Each row comes from the steps of one walk. Every step used is in the known rows, and no mark comes twice. Write the walk behind each row, first mark first.
Known rows
V-T-E-A-M: [ 0.50  5.05  1.14 -1.60 -0.26  1.68  4.19 -0.77  4.56  1.52 -2.48 -4.69
 -4.88 -1.91  0.99  2.84  1.73  1.34 -3.09 -0.60 -0.12 -1.26 -0.22  4.46]
V-C-E-A: [ 1.20  5.00 -2.89 -0.41 -4.06  4.58  0.63 -4.30  4.11  3.99 -0.24  0.59
 -7.24 -3.81  0.39  1.28 -0.57  0.19  3.70 -0.05  5.81  2.19 -2.20 -3.49]
A-V: [ 3.85  2.17  0.10 -3.26 -2.21 -1.99  2.82 -0.56  3.52  5.97 -0.56  0.42
 -4.03 -6.09  1.88  0.68  1.17 -2.45  1.36 -0.16  2.76  0.97  3.55 -2.74]
C-T: [ 4.40 -0.97 -0.19 -2.30 -4.20 -1.26  1.50  0.32  0.42  6.79 -6.43  0.38
 -2.81 -2.22  0.27  0.98  6.38  0.87  1.88  2.53  3.48  2.62 -1.26 -1.75]
T-A-M: [ 2.63  2.08 -1.11 -1.17 -1.21 -1.51  4.89 -0.61  1.08  0.80 -4.19 -3.69
 -3.89 -4.03  1.02 -0.35  3.02  2.14  0.75 -2.76  0.92  2.47 -1.42  1.06]
V-A-M: [ 3.15  1.12 -1.17 -1.89 -2.01 -2.45  5.01 -1.22  3.21  0.73 -5.18 -2.89
 -2.88 -3.81  1.02  0.08  3.84  2.80 -0.19  0.45  2.02  0.45 -0.25  1.84]
V-A-T: [ 2.13  0.19 -2.27 -5.25 -1.74 -3.77  4.81  0.14  1.50  3.14 -4.47 -4.26
 -2.69 -5.60  0.84  0.74  4.05  1.32 -1.27  1.96  4.00 -1.68 -0.12 -1.55]
A-V-C-E-T: [ 2.74  3.36  0.70  0.01 -2.86  4.19 -0.04 -4.00  0.24  5.86  4.01  0.05
 -4.60 -7.95  1.37 -0.85 -0.66 -0.33  0.08  0.02  2.09  0.22  2.36 -1.29]
C-A-T: [ 1.53  1.40 -1.15 -3.46 -2.10 -1.72  4.92 -0.79  2.13  3.39 -2.60 -2.03
 -6.49 -2.76  5.09  0.37  0.85 -0.84 -1.73  2.29  4.49  1.29  1.60 -4.07]
T-E-A: [ 0.89  2.65 -0.20 -2.98 -2.93  1.94  0.49  0.10  6.59  3.81 -3.01 -2.01
 -6.33 -2.95  1.13  2.95  1.68  0.20  3.15  0.79  1.39  2.45 -2.10  1.26]
T-E: [ 1.16 -0.03  0.31 -3.42 -1.17 -0.22 -1.12  0.64  4.52  4.40 -3.92 -1.61
 -3.46 -6.44  1.73  1.76  1.73 -1.53  2.66 -0.46 -0.18  4.01 -0.21 -1.35]
A-M: [ 2.99  1.29 -0.03 -0.99 -0.44 -1.96  2.73 -1.16  2.95  2.88 -3.69 -1.19
 -2.54 -4.75  2.16  0.43  1.25 -0.44 -0.46 -1.15  1.79  2.41  2.07 -0.77]
C-A-M: [ 2.85  2.22  0.23 -0.02 -2.22 -0.70  5.44 -1.94  3.84  1.27 -3.89 -0.52
 -6.64 -0.79  4.92 -0.06  0.51  0.56 -0.53  0.68  2.36  2.97  1.61 -0.69]
V-C-A-T-E: [ 0.22  2.06 -0.53 -3.63  1.17  2.12  0.71 -1.44  0.12  2.20  0.70 -5.81
 -6.77 -6.67  4.07  1.44 -0.80 -2.24  1.51 -0.39  0.73  1.48 -0.55 -1.79]
C-T-E: [ 4.02 -1.42  1.80 -2.81 -2.26  0.35 -1.07  0.70  0.57  6.39 -5.44 -0.96
 -3.24 -3.01  0.27  1.93  5.60  0.22  2.81  1.20 -0.12  3.42 -1.68 -0.08]
T-A-V-C: [ 2.66  4.49 -2.82 -3.00 -1.69  1.15  3.28 -1.61 -0.51  3.08  1.43 -4.58
 -5.29 -8.55 -0.62 -0.46  1.58 -0.25  5.15 -3.18  1.94  0.37 -1.82 -0.62]
E-V-A: [ 1.35  3.34 -2.06 -3.81 -4.70  0.76  2.30  0.30  4.32  2.45 -4.90 -1.03
 -5.75 -2.96 -1.73  0.70  6.46  3.99  0.07  3.54  3.68 -0.36 -5.38  0.52]
E-A: [ 1.39  3.48 -2.37 -2.37 -4.65  0.44  3.15 -0.73  6.34  3.98 -4.20 -0.58
 -5.87 -2.03  0.79  1.51  2.50  0.88  2.45  2.09  5.20  1.78 -1.70 -0.54]
C-E: [ 2.17  1.24 -0.44 -1.54 -3.54  0.30  0.59 -2.12  3.82  5.37 -3.47  3.32
 -4.58 -4.31  2.35  0.76  0.37 -1.28  0.62  0.31  4.34  4.24  1.54 -6.74]
V-C: [ 1.29  1.89 -3.05 -2.36 -1.37  1.09 -0.17 -1.56  1.78  3.78 -2.46 -2.65
 -3.00 -8.80 -0.04  0.60  1.33 -1.57  4.30 -0.68  3.19  2.52 -1.91 -2.55]
T-E-A-V-C: [ 2.16  5.61 -0.07 -2.64 -0.82  4.02  0.45 -2.24  3.94  4.45  3.73 -3.88
 -6.95 -6.38  0.21  2.44 -0.62 -1.83  4.90 -1.34  0.77 -0.22 -0.32  2.18]

Write each row's walk
[ 3.10  2.62 -0.18 -2.43 -4.63  0.07  4.47 -0.12  0.68  3.64 -0.26 -3.82
 -5.00 -5.32  0.03 -1.56  4.20  3.21  0.45 -0.04  0.63 -0.47 -0.90  3.31] -> E-T-A-V
[ 2.98  1.19  2.87 -2.73 -2.40  2.93 -2.42  1.16  0.66  6.76 -3.88 -0.11
 -5.06 -1.66 -1.34  2.15  7.20  2.15  0.35  2.35 -0.33  2.29 -4.74  1.13] -> C-T-E-V
[ 3.53  4.99 -0.69 -2.67 -4.34  0.01  4.54 -1.29  5.76  5.40  0.32 -0.01
 -6.81 -2.65  1.30  1.34  1.31 -0.70  1.77  1.02  4.51 -0.44  1.80 -0.22] -> E-A-V
[ 1.74  4.74  1.94 -3.39 -2.27  0.67  5.15 -0.37  3.51  3.27 -0.02 -2.80
 -7.94 -2.99  4.27  1.48  0.59 -1.61 -1.72  1.23  0.08 -0.50  2.56  0.21] -> C-A-V-T-E
[ 1.82  3.31  2.14 -2.39 -0.23  2.02  1.24 -0.20  3.66  0.72 -2.74 -3.35
 -5.45 -3.26 -0.59  1.55  4.19  3.99 -1.69  0.03 -1.63 -0.05 -3.59  4.52] -> T-E-V-A-M
[-0.16  1.94  0.14 -3.99 -1.01 -0.04  1.34  1.24  3.45  3.65 -4.40 -3.40
 -2.72 -6.51  1.13  2.19  2.70 -0.94 -1.03 -0.05 -0.02  0.91 -0.41 -0.51] -> V-T-E
[ 3.70  3.06 -1.28 -3.54 -3.13 -1.58  4.88 -0.06  1.56  3.94 -1.03 -2.25
 -5.43 -5.46  0.68 -0.08  2.85  0.06  2.79 -1.92  2.02  1.21  0.08 -0.85] -> T-A-V
[ 1.73  3.35 -0.77 -2.28 -2.66  0.45  3.07 -2.57  3.42  5.62 -0.29  0.94
 -6.67 -1.83  2.68  1.63 -0.13 -0.32 -2.29  1.18  6.38  0.37  1.78 -5.12] -> C-E-A-T
[ 2.00  6.62 -1.11 -3.32 -3.98 -0.19  6.92 -1.09  4.67  4.71 -0.36 -1.95
 -6.11 -2.38  0.44  1.75  2.27  0.02 -1.88  1.70  4.54 -3.84  1.50  0.72] -> E-A-V-T
[ 0.35  2.59  1.66 -3.36 -0.97  2.59 -2.45  1.05  4.74  4.39 -2.11 -0.48
 -5.44 -4.86 -0.19  1.90  3.17  0.37  0.60  0.73 -0.39  2.79 -3.22 -0.38] -> T-E-V
[ 0.82  2.90  0.33 -4.28 -2.82  2.15 -0.02  1.17  4.68  2.40 -3.73 -2.53
 -5.88 -3.98 -1.46  1.74  5.55  3.45  0.89  2.12  0.23  0.71 -5.79  2.18] -> T-E-V-A
[ 1.44  1.63 -0.59 -0.48 -6.12  2.11  2.06 -1.37  1.30  3.17 -3.07 -0.94
 -5.48 -3.75  0.73 -1.38  3.60  4.50 -0.35  0.39  2.14  2.88 -2.79 -0.58] -> C-E-T-A
[-0.02  1.97  1.98 -4.89  1.63  1.00 -1.40  0.86  1.97  4.97  0.07 -2.61
 -4.64 -5.99  0.67  1.86  2.62 -0.49 -3.16  0.23  0.03  0.14 -1.40 -1.63] -> A-T-E-V
[ 3.99  5.56  0.63 -0.98 -4.98  1.61  3.65 -3.26  5.57  6.40  1.66  3.27
 -8.24 -0.96  2.32  1.42 -0.45 -1.03  0.48  0.40  5.56  0.74  3.11 -3.82] -> C-E-A-V
[ 2.86  2.69 -0.90 -1.67 -2.76  4.30 -1.62 -1.17 -1.77  5.98 -2.36 -0.90
 -4.79 -3.92 -3.01  0.82  6.55  2.23  2.24  2.45  3.02  0.74 -6.43 -0.22] -> E-V-C-T
[ 1.17  6.01 -0.57  0.30 -0.58  4.99  2.55 -3.08  1.48  0.35  0.46 -1.88
 -8.60 -2.28  1.84 -0.08  0.70  2.09 -0.40  0.47  2.14  1.14 -3.55  1.04] -> E-V-C-A-M
[ 6.30  1.56  0.24 -2.68 -4.48 -1.32  4.86  0.25 -1.98  6.08 -2.71 -1.81
 -4.90 -2.02 -0.54 -0.11  6.84  2.03  2.62 -0.09  1.88  0.65 -1.48  0.40] -> C-T-A-V
[-0.95  5.90 -2.47 -3.70 -3.74  1.62  4.72  1.20  1.40  2.06 -3.94 -3.58
 -6.03 -3.42 -2.47  0.36  6.61  4.22 -2.76  0.90  2.54 -1.12 -6.95  0.48] -> E-V-T-A
[ 1.94  1.37 -0.21 -0.23 -2.54  0.16  4.43 -0.55  0.24  0.70 -3.48 -5.17
 -3.35 -4.10  0.58 -1.81  4.45  5.32 -1.69 -0.89 -0.68  1.06 -2.05  5.25] -> E-T-A-M
[-0.68  4.60 -0.78 -3.32 -2.87  1.75  2.89  0.49  5.44  3.23 -3.76 -3.81
 -5.68 -2.97  0.40  3.06  3.00  0.62 -0.68  1.43  1.70 -0.77 -2.27  2.09] -> V-T-E-A
[ 0.06  4.25 -2.20 -2.28 -1.25  3.95 -1.43 -1.31  1.97  3.76 -0.58 -1.30
 -5.08 -7.19 -1.95  0.68  2.60  0.67  2.17  0.47  3.06  1.23 -4.90 -1.67] -> E-V-C
[ 3.42  4.08 -0.23 -1.31 -1.59  2.42  0.34 -4.15  1.04  6.12  3.27  1.31
 -5.37 -8.02  1.56  0.16 -1.97 -3.45  2.50 -2.10  3.72  1.59  3.03 -5.64] -> A-V-C-E
[ 4.59  1.70  2.78 -0.45 -1.51  1.87  1.93 -0.96  1.96  4.41 -3.61 -2.24
 -5.18  1.35  0.68  2.52  4.62  2.29  0.73  0.54 -0.35  1.70 -1.13  4.89] -> C-T-E-A-M
[ 2.30  5.44 -0.23 -2.95 -3.86 -0.59  7.89 -1.10  3.28  3.34 -1.07 -1.23
 -7.48 -2.05  3.93  0.42  1.32 -1.06 -2.30  2.31  3.70 -1.57  2.78 -1.49] -> C-A-V-T
[ 0.25  6.56 -0.60 -1.62 -1.15  1.44  5.75  0.21  0.52  0.24 -2.92 -4.46
 -5.10 -2.60 -1.58 -0.19  5.15  4.58 -5.14 -1.03  1.01 -1.83 -5.10  2.59] -> E-V-T-A-M
[ 1.26  3.74  0.32 -1.26 -3.72  2.83 -0.86 -1.90  3.98  5.54 -1.59  4.27
 -6.44 -2.68  0.61  0.84  1.86  0.82 -1.55  1.20  4.37  3.06 -1.73 -5.71] -> C-E-V
[ 3.12  3.30 -1.36 -2.77 -0.96  0.86  1.25 -2.07  1.20  5.11  2.02 -1.88
 -3.88 -9.15  0.50  0.50 -0.18 -2.92  3.99 -1.36  2.51  0.27  1.74 -2.05] -> A-V-C
[ 2.37  3.93 -0.71 -0.41 -2.08  0.16  4.55 -1.82  5.21  2.44 -2.96 -1.21
 -5.15 -1.08  1.64  1.09  1.33  1.43 -0.16  0.21  3.20  0.96  0.39  1.76] -> E-A-M
[ 1.02  3.06 -2.98 -1.62 -3.29  2.52  2.61 -2.28  2.33  1.71 -2.42 -2.15
 -7.28 -4.61  2.89  0.04  0.33 -0.29  4.20  1.47  3.72  2.94 -2.27 -2.48] -> V-C-A
[ 0.27  3.46 -3.22 -3.61 -3.90 -1.25  5.87  0.85  1.22  1.81 -5.90 -4.67
 -3.81 -5.10 -0.55  0.09  5.10  2.47 -0.28 -0.10  2.79  0.13 -3.76 -0.50] -> V-T-A
[ 1.25 -0.19 -0.06 -5.84 -0.12 -2.29  1.89  0.81  1.71  2.93 -3.35 -5.56
 -3.26 -6.81  1.24  1.77  3.67  0.50 -0.66  0.72  0.53 -0.57 -0.62  0.16] -> V-A-T-E
[ 1.68  0.50  0.48 -0.23 -5.13  1.74  0.10 -1.93  3.11  5.25 -2.69  1.65
 -3.99 -4.29  2.05 -0.44  2.19  1.82 -1.68  2.06  2.94  3.07  0.80 -2.37] -> C-E-T
[ 1.36  2.24 -1.99 -0.95 -2.29  2.90 -0.92 -3.36  1.46  4.57 -1.04  0.90
 -4.41 -7.38  1.10  0.51 -0.72 -1.85  3.14 -1.24  4.21  3.65 -0.36 -6.17] -> V-C-E
[ 5.35  0.61  0.37 -0.66 -2.57 -1.05  4.70 -0.47 -2.63  2.97 -5.75 -3.02
 -3.67 -0.97 -0.24 -0.37  7.05  3.89  0.83 -1.14  0.85  2.02 -2.81  2.50] -> C-T-A-M
[ 1.55  3.05 -0.28  1.92 -1.77  4.52  1.72 -3.91 -2.18  0.83  0.57 -4.15
 -4.51 -6.10  0.33 -2.06  1.21  4.30 -0.40 -2.89  0.04  1.86 -2.65  2.31] -> V-C-E-T-A-M
